Every row comes from one small tree of marks. The marks that hang from a mark follow it in brackets, in the order of their numbers. Every link used is in the known rows. Which tree was each row made from?
(in the rows, 100 means zero)
Known rows
Z19(Z519(Z294)): 134 138 89 99 95 92 90 120 74 89 113 111 90 93 102 107 92 106 104 102 112 109 100 153 106 82 98 117 121 86 89 127 112 97 86 77 109 84 89 106 89 111 112 130 121 110 116 80 74 76 105 110 86 117 140 97 105 84 110 88 91 105 129 114 95 145 88 92 111 107 100 124 80 133 101 92 76 114 92 80 89 114 85 91 106
Z519(Z19 Z294(Z688)): 94 132 97 93 104 98 68 106 68 90 124 104 92 99 121 95 77 91 111 106 120 121 99 149 104 87 90 104 140 83 97 129 115 104 89 98 117 117 107 115 101 109 121 118 127 121 113 86 74 84 115 105 85 104 146 91 114 89 110 81 123 69 115 117 113 164 84 94 91 82 105 124 62 143 78 103 70 119 102 54 86 98 85 97 121
Z294(Z504 Z688(Z19(Z519))): 110 136 89 112 89 81 70 102 92 123 135 102 85 85 91 115 74 88 105 108 124 130 86 129 90 82 103 111 110 88 87 109 117 104 80 68 103 92 107 136 72 103 122 132 108 118 132 96 83 75 107 108 69 119 122 96 91 82 106 80 96 93 141 119 113 122 116 85 101 102 98 128 68 143 94 94 66 92 101 67 68 99 72 88 93
Z688(Z19(Z504 Z904) Z294): 117 125 63 102 106 78 107 116 92 106 133 105 106 94 93 115 97 109 82 106 98 95 93 130 97 86 97 115 115 97 72 109 107 100 83 93 99 91 86 96 73 102 106 118 110 114 96 89 82 87 88 113 76 114 106 96 100 78 101 82 92 95 128 136 89 121 109 73 95 103 101 118 75 143 66 114 91 105 102 72 67 123 91 95 96
Z519(Z19(Z688) Z294): 119 117 84 89 106 99 86 111 73 75 114 119 92 99 123 87 84 98 107 113 105 116 95 152 113 84 92 106 134 93 82 132 108 100 94 103 109 108 100 109 109 112 114 114 113 125 116 88 76 77 107 101 93 98 134 101 120 89 113 83 120 78 109 123 103 163 87 94 116 92 100 123 58 131 83 84 78 119 110 69 93 98 84 96 116
Z904(Z19): 127 121 71 113 93 82 73 116 106 110 125 91 109 102 75 101 79 90 107 104 120 112 83 141 108 86 117 99 130 96 77 137 106 106 88 71 100 111 92 108 108 112 117 132 114 106 98 75 99 64 96 111 76 108 125 123 102 98 103 79 94 90 117 120 111 149 90 88 115 100 103 118 75 148 85 93 87 83 124 81 64 112 86 89 107
Z688(Z19(Z504 Z519 Z904) Z294): 129 136 66 104 99 77 112 123 81 108 130 115 99 90 107 122 108 112 83 99 92 100 100 131 91 84 97 108 111 100 74 104 110 101 80 90 99 75 94 104 60 102 103 120 114 110 109 95 71 85 102 112 75 116 109 89 93 86 101 89 84 110 136 132 79 110 121 75 101 115 99 123 77 142 85 103 92 115 97 82 71 131 89 92 92
Z504(Z19): 121 120 80 115 95 90 72 109 88 100 120 98 114 107 85 99 80 83 103 105 124 112 74 147 106 90 106 100 115 98 85 133 101 113 99 76 108 118 90 114 104 117 127 124 102 110 102 89 92 82 90 107 79 110 124 127 109 71 113 75 107 89 111 123 94 148 90 76 109 104 111 122 78 140 91 97 89 87 112 79 63 105 86 87 105
Z504(Z19(Z519 Z688 Z904)): 133 115 76 114 105 89 96 116 81 97 119 131 105 106 116 107 99 86 114 89 98 122 99 144 110 94 99 92 100 100 63 119 88 102 116 94 105 108 87 114 100 113 119 135 109 110 113 98 84 83 101 92 80 103 118 111 96 75 99 83 83 100 109 119 81 119 106 85 128 116 107 117 73 124 116 74 81 101 128 93 74 112 72 90 99
Z19(Z504 Z688(Z294(Z519)) Z904): 127 113 63 94 118 71 109 115 95 83 140 120 89 99 97 111 101 101 104 110 93 99 94 121 99 87 69 123 112 89 73 112 95 88 104 112 96 107 85 93 93 93 117 105 99 128 93 80 77 90 95 108 82 117 108 103 108 83 95 90 92 89 124 138 84 118 112 85 105 97 102 130 85 125 77 88 101 117 88 90 74 116 86 90 97
Z519(Z19): 117 118 82 103 97 99 77 117 79 85 131 92 105 108 95 95 77 78 118 111 119 108 94 150 114 87 108 102 131 92 89 137 110 112 93 83 108 117 90 106 103 110 113 113 118 109 101 78 88 75 105 101 84 102 140 117 114 88 113 75 109 78 107 121 98 156 96 88 108 92 111 121 65 142 83 112 97 108 98 74 71 105 90 87 118
Z19(Z504 Z688(Z294) Z904): 131 115 65 92 109 81 113 106 101 85 138 117 94 93 111 106 98 99 109 102 94 99 93 130 100 87 82 115 115 90 75 120 91 86 105 118 100 109 73 100 88 94 115 111 109 124 97 80 84 87 87 103 88 107 114 105 100 76 94 86 88 90 122 133 83 119 98 79 108 107 103 116 76 123 74 92 99 118 116 87 77 115 81 96 101
Z294(Z504(Z19)): 135 128 92 110 79 81 68 106 90 99 128 102 100 98 79 110 70 88 105 111 124 120 84 140 99 92 105 108 111 96 89 122 104 111 89 73 103 107 99 123 92 107 124 132 98 123 118 92 84 76 84 118 77 119 117 126 111 70 114 82 101 98 116 121 102 132 101 76 110 102 112 132 82 135 90 88 87 81 92 70 58 102 75 92 104
Z904(Z19(Z504 Z519)): 139 131 67 115 91 69 85 123 87 112 124 109 109 100 85 112 93 104 97 93 110 107 94 139 102 84 109 102 118 82 74 127 116 100 79 67 91 92 103 110 86 106 104 130 116 100 116 89 95 66 96 115 62 121 125 110 100 107 101 94 87 107 124 119 103 127 116 104 110 105 105 123 76 142 102 95 94 109 105 84 65 125 90 81 99
Z904(Z19(Z519 Z688)): 134 122 66 114 98 84 89 114 103 105 125 113 96 95 96 100 85 88 114 88 108 123 86 147 113 85 113 99 116 96 69 129 102 95 96 78 95 97 91 109 109 111 116 133 115 103 115 86 103 63 99 98 81 114 127 111 96 101 103 85 87 96 122 117 105 133 107 93 129 114 100 114 63 131 107 83 82 95 132 88 71 113 79 85 93
Z19(Z504 Z519 Z688 Z904): 139 114 70 103 115 80 116 119 81 93 128 127 90 94 113 109 105 107 117 98 96 109 99 135 105 88 80 115 108 91 69 115 102 88 108 97 92 96 77 112 86 100 112 126 114 114 112 91 81 87 90 103 71 110 124 105 92 88 99 91 76 105 128 119 78 104 112 97 116 110 103 121 75 125 110 78 93 127 107 95 82 121 79 88 96
Z19(Z519): 139 130 85 108 93 96 87 113 91 90 136 102 98 98 87 107 88 90 113 104 116 109 89 145 110 84 106 114 118 93 89 130 114 104 92 73 101 96 74 110 100 108 109 128 115 103 109 73 81 74 103 105 81 113 132 111 106 86 108 81 79 104 127 116 94 135 100 85 117 113 109 123 75 135 108 99 87 108 103 93 79 117 84 82 106
Z294(Z504 Z688(Z19)): 103 130 82 106 90 84 69 101 98 120 132 94 89 91 80 105 63 92 101 114 129 134 76 127 93 85 104 113 113 87 90 112 120 107 84 71 110 105 98 133 75 106 128 127 105 123 123 89 84 72 95 110 73 116 114 101 102 77 106 74 112 78 136 124 116 129 101 77 93 95 103 127 70 152 84 99 71 85 104 62 64 93 78 94 96

Write each row's tree
117 131 84 102 106 89 81 108 91 73 141 106 93 99 89 103 85 81 105 113 106 105 87 131 98 84 101 115 129 92 92 125 104 113 85 95 107 102 96 93 105 101 115 99 105 119 87 72 75 80 116 101 87 121 126 109 118 89 107 82 112 81 117 133 100 156 112 76 103 91 108 134 82 137 69 118 108 103 75 81 63 117 96 87 108 : Z688(Z294(Z519(Z19)))
125 136 80 102 104 95 98 127 75 109 117 118 103 85 114 113 103 120 77 104 99 111 110 150 104 84 92 114 117 95 70 109 110 106 89 72 111 74 92 106 77 113 108 132 123 105 109 91 73 80 103 114 76 112 122 88 97 84 108 85 89 101 136 119 92 135 104 83 109 113 100 121 70 147 101 87 72 106 99 74 90 116 80 99 99 : Z688(Z19(Z519(Z294) Z904))
108 121 92 108 112 78 62 116 75 104 151 114 89 104 97 112 78 80 107 125 119 127 99 130 85 91 72 110 112 76 92 112 114 105 98 74 95 109 115 120 90 94 129 102 105 138 115 89 72 83 114 104 67 117 134 98 112 86 99 78 99 80 119 122 106 127 125 91 97 72 110 146 78 138 84 86 83 106 74 67 62 97 72 93 113 : Z294(Z504 Z519(Z19(Z904)) Z688)
129 105 65 96 111 80 112 112 89 87 138 116 100 102 102 101 97 105 108 113 106 105 92 134 113 92 77 115 117 84 73 120 100 87 112 101 97 110 72 109 97 99 120 118 111 118 100 88 87 87 86 105 80 100 122 113 98 78 96 81 95 92 115 126 81 116 95 91 113 99 107 120 76 127 90 83 94 117 121 86 80 109 85 94 102 : Z19(Z504 Z688 Z904)
127 123 68 108 102 81 98 121 73 110 123 103 100 93 83 114 87 107 80 108 115 104 89 136 99 82 112 113 111 92 72 117 124 108 79 73 98 76 94 115 70 110 108 128 99 100 124 93 81 77 90 116 66 117 116 103 97 94 115 76 95 103 137 123 93 119 118 92 102 109 101 120 74 153 99 103 88 108 95 81 73 119 90 82 92 : Z688(Z19(Z504 Z519))
140 131 89 93 94 86 91 112 85 82 118 128 78 86 117 107 82 106 106 99 105 119 98 144 102 82 90 120 110 88 79 118 110 85 88 87 102 79 96 119 83 104 117 135 110 126 131 91 71 67 100 105 89 118 127 101 109 86 107 94 98 105 134 117 100 135 99 93 123 107 98 131 77 123 99 70 71 113 89 79 85 101 75 95 99 : Z19(Z519(Z294(Z504)) Z688)
122 119 62 93 103 77 103 101 101 82 132 110 84 94 101 103 86 94 118 101 104 107 78 120 103 82 92 119 117 96 81 125 98 84 91 117 102 111 79 109 92 100 114 114 97 123 106 77 83 85 88 105 90 111 115 119 104 85 104 85 102 82 115 134 89 133 97 82 102 104 103 120 74 126 74 93 97 112 110 85 73 108 91 84 101 : Z19(Z504 Z688(Z294))
111 126 72 104 112 83 95 116 100 101 135 104 106 97 83 109 98 102 77 115 104 104 85 130 93 87 90 117 114 94 75 113 101 110 92 79 103 82 88 94 86 102 119 113 101 118 82 77 75 80 99 110 73 121 106 103 102 83 100 76 94 93 133 134 91 134 112 66 101 104 101 131 82 146 72 102 90 92 91 83 70 118 86 96 95 : Z688(Z19(Z904) Z294(Z519))
121 137 92 116 89 82 59 101 84 115 130 114 86 98 95 115 66 82 119 99 122 141 84 133 87 90 103 98 103 90 88 114 108 103 90 72 107 112 111 136 81 103 122 132 111 124 134 99 83 77 104 102 66 124 122 101 100 72 106 87 97 95 120 114 105 117 110 89 102 103 106 134 75 134 104 88 74 90 99 73 53 104 71 85 103 : Z294(Z504(Z19(Z519)) Z688)
139 126 79 107 104 78 108 129 78 97 140 111 105 103 97 120 111 115 106 102 107 103 103 139 101 90 91 109 113 82 80 116 108 94 96 78 94 93 83 104 85 99 105 121 122 110 108 85 81 83 95 112 71 108 132 95 95 92 101 90 70 112 125 119 77 109 116 99 111 105 110 122 83 136 100 92 100 129 96 88 77 127 80 85 100 : Z19(Z504 Z519 Z904)
140 134 96 97 92 88 90 132 68 92 121 125 90 89 115 119 97 118 98 113 106 109 109 148 95 88 83 111 111 79 83 107 114 93 93 73 101 80 92 110 76 98 110 128 124 121 125 87 69 75 101 124 79 117 139 82 103 82 104 98 77 117 132 114 87 125 106 91 117 104 106 132 86 124 104 82 78 113 74 79 83 111 72 102 104 : Z19(Z519(Z294(Z504)) Z904)
135 131 87 104 90 79 78 107 108 84 138 100 82 100 69 109 74 91 104 122 114 103 79 130 89 84 97 126 110 85 101 122 106 100 86 85 101 89 89 104 87 92 126 111 98 134 99 67 77 73 102 114 83 136 116 113 114 81 104 87 97 94 129 136 98 136 113 72 100 96 109 146 92 136 69 97 99 88 64 86 56 111 85 89 103 : Z688(Z294(Z504 Z519))
124 136 89 99 94 84 89 127 76 111 122 121 96 83 102 115 96 122 74 110 108 114 109 147 93 86 93 114 112 87 69 102 116 103 84 64 102 65 101 115 63 104 112 131 115 120 128 101 74 74 104 122 72 117 128 89 100 85 108 91 81 114 139 119 94 123 112 89 113 109 97 129 74 140 101 79 68 102 81 73 80 116 74 103 93 : Z688(Z19(Z519(Z294(Z504)) Z904))
141 132 93 116 88 77 78 125 83 101 127 119 101 100 99 119 82 91 104 104 110 119 100 141 99 94 93 102 99 92 76 110 101 105 103 66 101 94 97 122 77 99 119 134 110 125 123 98 78 74 97 115 72 116 122 105 102 66 105 89 82 115 116 118 81 113 115 88 120 109 111 131 83 123 106 80 85 95 81 83 57 115 68 93 102 : Z294(Z504(Z19(Z519 Z904)))
122 121 72 94 109 94 95 109 92 81 139 118 97 102 131 105 88 79 120 101 92 116 98 139 113 88 92 105 123 101 77 124 94 99 109 113 102 118 84 97 101 103 113 103 114 127 97 82 84 84 111 90 96 93 127 96 105 83 95 76 100 73 109 130 87 143 95 76 116 101 105 120 62 126 73 97 98 120 114 75 79 114 82 99 108 : Z519(Z19(Z688(Z294) Z904))
120 110 72 96 105 84 94 111 79 84 135 113 96 101 107 93 82 87 119 106 110 114 92 137 110 86 94 103 122 92 82 131 105 98 100 102 95 112 96 106 100 105 111 108 106 115 114 92 86 82 97 98 85 103 131 109 112 94 111 78 116 76 108 124 91 138 103 96 107 89 109 120 63 131 83 96 99 129 114 76 83 101 92 83 111 : Z519(Z19(Z504 Z688))
126 138 82 101 113 83 99 122 57 99 133 121 90 95 119 119 104 119 101 95 104 105 110 139 90 89 71 116 119 76 81 105 116 89 100 89 106 93 102 115 77 106 110 121 135 112 122 91 69 89 102 116 75 112 140 77 96 81 99 97 84 103 132 112 84 117 101 102 93 95 102 128 82 137 99 92 77 132 93 77 85 113 79 97 105 : Z19(Z504 Z519(Z294(Z688)) Z904)
133 129 82 116 99 90 85 118 79 104 127 117 113 108 104 117 97 93 104 99 106 120 95 149 107 92 102 91 106 92 70 122 104 112 108 70 106 111 88 117 94 115 113 130 121 106 112 99 85 82 104 106 65 109 124 110 95 73 104 85 76 107 114 118 81 122 104 84 116 120 111 122 80 131 109 90 93 102 107 93 69 121 76 92 106 : Z504(Z19(Z519 Z904))
125 114 57 107 98 75 92 112 105 105 127 107 100 100 90 95 83 94 104 93 109 117 76 130 105 87 102 106 119 91 72 130 106 91 89 89 89 106 99 115 104 105 118 128 106 113 117 91 102 65 89 106 73 110 116 125 101 101 101 85 102 86 111 126 106 129 104 97 117 98 100 118 68 139 86 81 92 102 133 79 65 111 88 85 97 : Z904(Z19(Z504 Z688))
122 128 74 97 114 79 93 120 78 82 145 110 94 105 95 109 96 93 100 116 99 99 95 132 93 92 84 113 125 89 90 117 107 101 90 104 98 102 99 91 93 95 110 94 109 122 92 80 71 86 105 112 82 120 123 102 115 89 104 85 102 86 119 136 86 137 125 85 98 89 112 137 81 135 68 111 110 114 71 84 65 119 94 90 109 : Z688(Z294(Z519(Z19(Z504 Z904))))
130 142 80 102 89 81 93 119 98 111 134 117 91 85 97 129 95 103 89 102 97 113 101 135 92 82 100 110 98 101 80 98 108 102 86 78 101 71 93 108 54 96 106 127 110 121 113 87 74 70 104 114 80 116 111 92 93 79 100 87 78 110 137 130 89 113 126 74 110 115 101 132 76 131 84 96 87 101 85 74 63 127 74 98 93 : Z688(Z19(Z519 Z904) Z294(Z504))
123 120 92 87 103 95 85 121 70 83 127 132 92 94 134 101 88 102 107 115 103 121 111 147 104 88 78 111 120 86 80 112 106 96 102 104 101 99 106 110 89 97 116 117 113 137 126 98 73 74 107 108 95 101 131 85 120 84 99 86 105 88 111 121 94 144 103 94 116 93 103 132 65 118 82 72 78 119 95 60 83 103 75 107 111 : Z519(Z19(Z688 Z904) Z294(Z504))
126 118 86 90 100 87 82 116 90 82 137 123 90 100 123 107 83 81 122 111 98 117 98 136 102 90 92 104 119 97 80 115 95 98 107 110 101 107 91 107 90 94 113 106 109 135 111 84 73 78 104 94 98 101 132 97 111 82 94 83 96 87 110 130 92 134 110 78 116 98 106 128 68 119 73 87 98 112 100 76 69 110 74 95 106 : Z519(Z19(Z688(Z294(Z504)) Z904))
120 112 71 108 115 85 92 109 93 91 129 123 98 105 106 103 90 87 111 102 93 117 84 132 103 93 82 101 107 98 72 117 85 99 109 99 105 112 88 109 109 105 126 112 102 126 92 97 83 85 96 98 84 116 107 116 107 72 95 75 98 86 109 136 86 130 103 69 118 108 107 130 80 126 84 83 92 91 106 92 63 113 76 96 98 : Z504(Z19(Z688(Z294(Z519)) Z904))
